What can hang from each mark:
Q69: Q284 Q620
Q620: Q69 Q345 Q928
Q843: Q928
Q107: Q620
Q284: Q69 Q675 Q693
Q693: Q284
Q928: Q843
Q675: Q284 Q305

Known rows, with every way that one mark hangs from another:
{Q620 Q69 Q345 Q928}: [-2.66 -2.47 -3.68 -1.53 -3.73 -1.33 -1.28  0.19  0.87  1.18 -0.72  1.16
 -0.38 -0.90 -3.15 -0.92 -0.14  2.47 -2.79  0.07 -2.10  2.83]
{Q693 {Q284 {Q69 {Q620 Q345}} {Q675 Q305}}}: [ 0.97  0.52  0.49  3.97  3.59  4.74 -0.94 -1.65 -2.42  0.41  1.38  2.70
 -0.22 -0.56  0.13 -0.37  2.41  0.31 -0.92 -3.16  2.77 -3.57]
{Q675 {Q284 Q69 Q693} Q305}: [-0.66  0.71  4.39  1.65  3.74 -2.25  0.44  1.14  2.91  0.40 -2.70 -2.15
 -0.62 -3.68 -0.05 -1.14 -2.14  0.92  3.76 -0.77 -0.10  2.60]
{Q107 {Q620 Q345 Q928}}: [-4.36 -2.58 -3.21  1.10 -4.31 -2.23 -0.75 -0.51 -0.11 -0.72 -1.23  0.87
 -1.35 -0.45 -0.82  1.27 -0.12  0.70 -1.06  1.23 -4.26  1.90]
{Q284 Q675 Q693}: [ 0.90  0.89  0.77  1.92 -0.98 -0.20  1.94 -0.67  1.95 -0.10  0.79 -1.80
  0.93  0.28 -0.80  0.04 -2.67 -0.28  3.36  2.31  1.81 -3.80]
{Q620 {Q69 Q284} {Q928 Q843}}: [ 0.78 -1.18 -1.06 -5.78 -3.02 -2.04  0.52  1.22  0.89  0.23 -0.98 -0.60
 -0.63  1.19  0.64  1.60 -0.77 -0.24 -1.03  0.63 -1.41  4.26]
{Q107 {Q620 Q69 Q345 Q928}}: [-4.48 -1.37 -3.37 -0.64 -3.30 -2.45 -1.52  0.80 -1.14 -0.11  0.12  2.01
 -1.11 -0.97 -2.07  0.96 -0.05  1.52 -2.55 -0.76 -2.58  3.31]
{Q620 {Q69 {Q284 {Q675 Q305}}} Q345 Q928}: [-0.92  0.05  0.22 -2.58 -1.79  1.75 -1.22  0.51 -0.08  1.65  0.07  2.30
  1.35 -3.36 -0.96  0.44  2.25  0.39 -3.86 -2.52 -0.48  2.97]
{Q107 Q620}: [-3.81 -2.23 -1.28 -0.21 -0.14 -2.03 -0.58 -1.67  0.89 -1.40 -0.79 -0.21
 -2.03  0.91  0.40  1.93 -3.87 -1.07  1.96  3.25 -0.44  1.37]
{Q675 {Q284 {Q69 {Q620 Q345}} Q693} Q305}: [ 0.13  2.19  2.65  3.02  2.90 -2.06 -0.83  2.07 -0.37  0.21 -0.50 -1.28
  0.00 -3.06 -1.23 -1.89  2.39  1.14 -0.64 -3.38 -1.63  2.77]
{Q843 Q928}: [-3.69 -3.37 -0.68 -3.41 -1.67  2.58 -1.05 -3.01  2.88 -1.90 -1.35 -0.69
 -0.24  0.03  0.35  0.32 -4.17 -1.11  1.10  4.51 -0.90  0.61]
{Q928 Q843}: [ 0.63 -2.74 -1.62 -1.64 -2.97 -2.05  0.94 -1.92  2.88 -1.19 -1.51 -2.45
 -2.52  1.53 -1.04  2.00 -3.55  0.14  2.53  2.96 -2.10  0.57]
{Q69 {Q284 Q675} {Q620 Q345 {Q928 Q843}}}: [ 3.69  0.20 -2.13 -0.67 -4.79 -0.13  0.94  0.11 -1.98 -0.67  1.43 -0.06
  0.77  1.74  0.32  1.36  4.52 -0.80 -3.19 -0.55 -3.06 -0.75]
{Q675 {Q284 {Q69 {Q620 Q928}} Q693} Q305}: [-0.39  1.00  2.95  4.53  3.11 -2.14 -0.05  2.52 -0.02 -0.83 -2.19 -1.33
  0.01 -3.10  1.62 -2.89  2.90  0.87  2.27 -1.77 -1.30  3.62]
{Q620 Q69}: [-1.96 -2.22 -1.73 -2.74  0.65 -1.04 -1.23 -0.69  1.84  0.40 -0.51  0.13
 -1.02  0.49 -1.77 -0.26 -3.86  0.79  0.14  2.00  1.54  2.28]
{Q675 {Q284 Q69} Q305}: [-1.58 -2.44  2.59  0.56  4.35 -1.49 -0.99 -0.63  3.36  0.46 -3.50 -0.60
 -1.61 -3.43 -0.11 -1.09 -2.28  0.97  2.56  0.24 -0.50  3.46]
{Q69 Q284}: [-1.04 -2.10 -0.16 -4.77  0.54 -0.46 -0.22 -1.08  2.18  0.56 -1.65 -1.01
 -0.11  1.86  1.48  0.74 -3.15 -1.94 -0.35  3.94  1.01  2.15]
{Q107 {Q620 {Q69 Q284}}}: [-2.95  0.02  0.22 -6.06  1.87 -1.80 -1.36  0.99 -0.70  0.07  0.56  1.03
 -0.68  1.32  1.42  2.48 -3.17 -2.01 -1.79  0.99  1.99  4.27]
{Q693 Q284}: [-2.42 -3.61 -0.87 -0.13  1.64  1.26  0.25 -2.65  2.11  0.67 -1.50  0.75
 -1.37  1.13  1.45  0.88 -4.21 -0.84  1.69  3.44  3.76 -0.28]
{Q693 {Q284 Q69 Q675}}: [ 1.65 -1.23  0.29  1.70  3.37  3.21  1.34 -2.34  0.58  1.03  0.16  1.54
 -0.23  1.72  1.09 -0.29 -2.87  0.30  2.98  1.28  4.89 -6.40]

Rows:
[ 1.18  3.44  3.60  0.46  2.27  1.76  0.22  0.75 -0.97 -0.81  1.44 -1.22
  1.90 -0.46  2.43  0.46  1.51 -3.09  0.26 -0.32  2.50  0.44] -> {Q69 {Q284 {Q675 Q305} Q693} Q620}
[ 2.94  0.32 -1.62 -4.11 -5.24 -0.74  0.89  1.02 -0.29  1.14  1.22  0.71
  0.66  0.13 -1.69  1.88  1.74  0.75 -3.40 -1.76 -2.04  0.36] -> {Q620 {Q69 {Q284 Q675}} Q345 {Q928 Q843}}
[ 0.59 -0.57  1.46  1.57  2.03  2.36 -0.23 -2.15  1.71 -0.18 -0.86 -0.09
 -0.74 -1.48 -0.76 -0.64 -1.70  0.74  3.45  0.00  0.51 -2.85] -> {Q284 Q69 {Q675 Q305}}
[ 0.09 -1.19 -3.57  1.81 -1.55 -0.19 -0.97  0.10 -1.67 -0.13 -0.60  0.52
 -0.45  1.80 -1.02 -2.87  3.11  1.95 -2.01 -0.18 -3.47 -0.54] -> {Q284 {Q69 {Q620 Q345 Q928}}}
[ 2.63  2.29  1.33  1.81  0.75  0.40  2.15  0.11  1.09  0.27  0.69 -1.90
  0.88  1.29 -0.95 -1.15 -2.16  0.75  4.23  0.71  1.45 -6.14] -> {Q284 Q69 Q675 Q693}
[ 1.52  0.09 -0.19 -1.52  1.94  1.21 -0.23 -0.87 -0.95 -0.40  1.28  0.22
  1.32  2.50  2.08  0.12  0.43 -2.77 -1.29  2.56  2.78 -1.20] -> {Q69 {Q284 Q675} Q620}
[-1.77 -1.89 -3.07  0.61 -6.88 -3.40  0.55 -0.60 -0.09 -1.69 -0.79 -0.56
 -2.48  0.05 -1.29  3.14  0.39  0.93 -0.04  0.10 -6.33  1.74] -> {Q107 {Q620 Q345 {Q928 Q843}}}
[ 1.66 -0.45 -2.42  4.55  0.53  3.32  0.43 -0.87 -3.02  0.70  1.25  2.98
  0.66  1.49  0.59 -1.68  3.61  1.17 -1.37 -1.45  1.63 -5.43] -> {Q693 {Q284 {Q69 {Q620 Q345 Q928}} Q675}}
[-1.00  0.27 -1.66 -5.08 -4.87 -3.24 -0.15  2.12 -1.65 -0.21  0.67  0.66
 -1.14  0.60 -0.24  3.66  0.98 -0.11 -3.69 -1.97 -3.99  4.68] -> {Q107 {Q620 {Q69 Q284} Q345 {Q928 Q843}}}
[ 0.57  3.85  2.95 -2.96 -0.28  1.13 -0.25  1.81 -0.03  1.77  1.92  0.07
  2.02 -2.80 -1.66  1.25  0.34 -0.44 -2.70 -3.47  1.58  1.44] -> {Q620 {Q69 {Q284 {Q675 Q305} Q693}} Q345}
[-0.88 -1.38 -2.74 -2.01 -2.25 -0.40 -1.17  0.43 -1.44  0.22 -0.47  0.47
  0.80  1.73  1.06 -0.84  3.28 -0.87 -4.72  1.10 -2.31  3.06] -> {Q69 Q284 {Q620 Q345 Q928}}
[-0.18 -1.97 -2.05  2.56  0.43 -2.87 -0.92  1.10 -0.69  0.45 -1.54  0.75
 -0.19 -0.73 -0.91 -3.04  3.30  2.39 -2.19 -0.68 -3.15  2.00] -> {Q675 {Q284 {Q69 {Q620 Q345 Q928}}}}
[ 3.41  3.25  0.77  3.27  2.04  0.64  1.28  0.74 -1.60 -0.82  2.09 -1.39
  1.06  2.39 -0.09 -1.97  0.49  0.28  2.60  0.01  1.91 -5.70] -> {Q284 {Q69 Q620} Q675 Q693}
[ 1.71  2.10  2.35 -1.91 -0.08  0.30  2.06  0.47  1.33  0.67  0.78 -1.93
  1.98  1.25  1.29  0.81 -2.09 -2.20  1.39  2.16  2.73 -2.54] -> {Q69 {Q284 Q675 Q693}}
[ 0.46  0.30  1.77 -0.79  2.81  2.51 -1.18 -1.21 -0.56 -0.84  0.45  0.45
  0.79 -0.40  2.39  0.54  1.19 -2.92 -0.78  0.75  1.95  1.49] -> {Q69 {Q284 {Q675 Q305}} Q620}
[ 1.21  1.47  1.88  2.19  4.13 -3.23  0.57  2.16  0.08 -0.19 -0.37 -2.07
  0.24  0.52  0.47 -2.48 -0.19  0.39  1.95  0.27  1.09  0.48] -> {Q675 {Q284 {Q69 Q620} Q693}}
[ 2.62 -0.73 -3.63  1.27 -4.09 -1.44  0.21  0.24 -1.68 -1.07 -0.31 -0.89
 -1.59  2.37 -1.47 -0.95  3.56  2.20 -0.92 -1.38 -5.51 -0.83] -> {Q284 {Q69 {Q620 Q345 {Q928 Q843}}}}
[-0.68  3.54  1.69 -1.66 -0.88 -1.24  1.31  3.08 -2.01 -0.07  2.06  0.65
  1.96  0.06  1.97  1.67  0.02 -1.52  0.00 -0.85  1.85  0.30] -> {Q107 {Q620 {Q69 {Q284 Q675 Q693}} Q928}}
[-0.23  2.73  3.13 -1.58 -0.20  0.96  0.59  2.28  0.34  0.80  0.40  0.11
  2.18 -2.90  1.14  0.13  0.89 -0.91  0.14 -1.79  1.85  2.06] -> {Q620 {Q69 {Q284 {Q675 Q305} Q693}} Q928}
[ 0.91  0.10  1.51  3.93  5.70  4.80 -0.49 -2.11 -1.75 -0.42  0.82  2.12
 -0.48 -0.01  2.29 -0.58  0.81 -0.74  1.98 -1.31  4.73 -3.58] -> {Q693 {Q284 {Q69 Q620} {Q675 Q305}}}
[ 2.15  0.28 -1.43  3.23  2.65  3.47  0.11 -1.38 -2.62  0.92  2.23  2.48
  0.20  2.27 -0.30 -0.79  1.46  0.57 -1.36 -1.28  3.38 -6.26] -> {Q693 {Q284 {Q69 {Q620 Q345}} Q675}}
[ 1.47  2.43  3.32  2.60  1.53  1.62  1.15 -0.15  1.29 -0.23 -0.08 -1.67
  0.38 -1.56 -0.63 -0.70 -1.32  0.68  4.51 -1.05  0.87 -3.85] -> {Q284 Q69 {Q675 Q305} Q693}
[ 2.23  3.96  1.57  4.12  0.88  1.91 -0.07  0.53 -1.95 -0.38  2.00 -0.77
  0.85 -1.08 -1.90 -1.38  2.94  0.89  0.11 -3.60 -0.71 -3.43] -> {Q284 {Q69 {Q620 Q345}} {Q675 Q305} Q693}
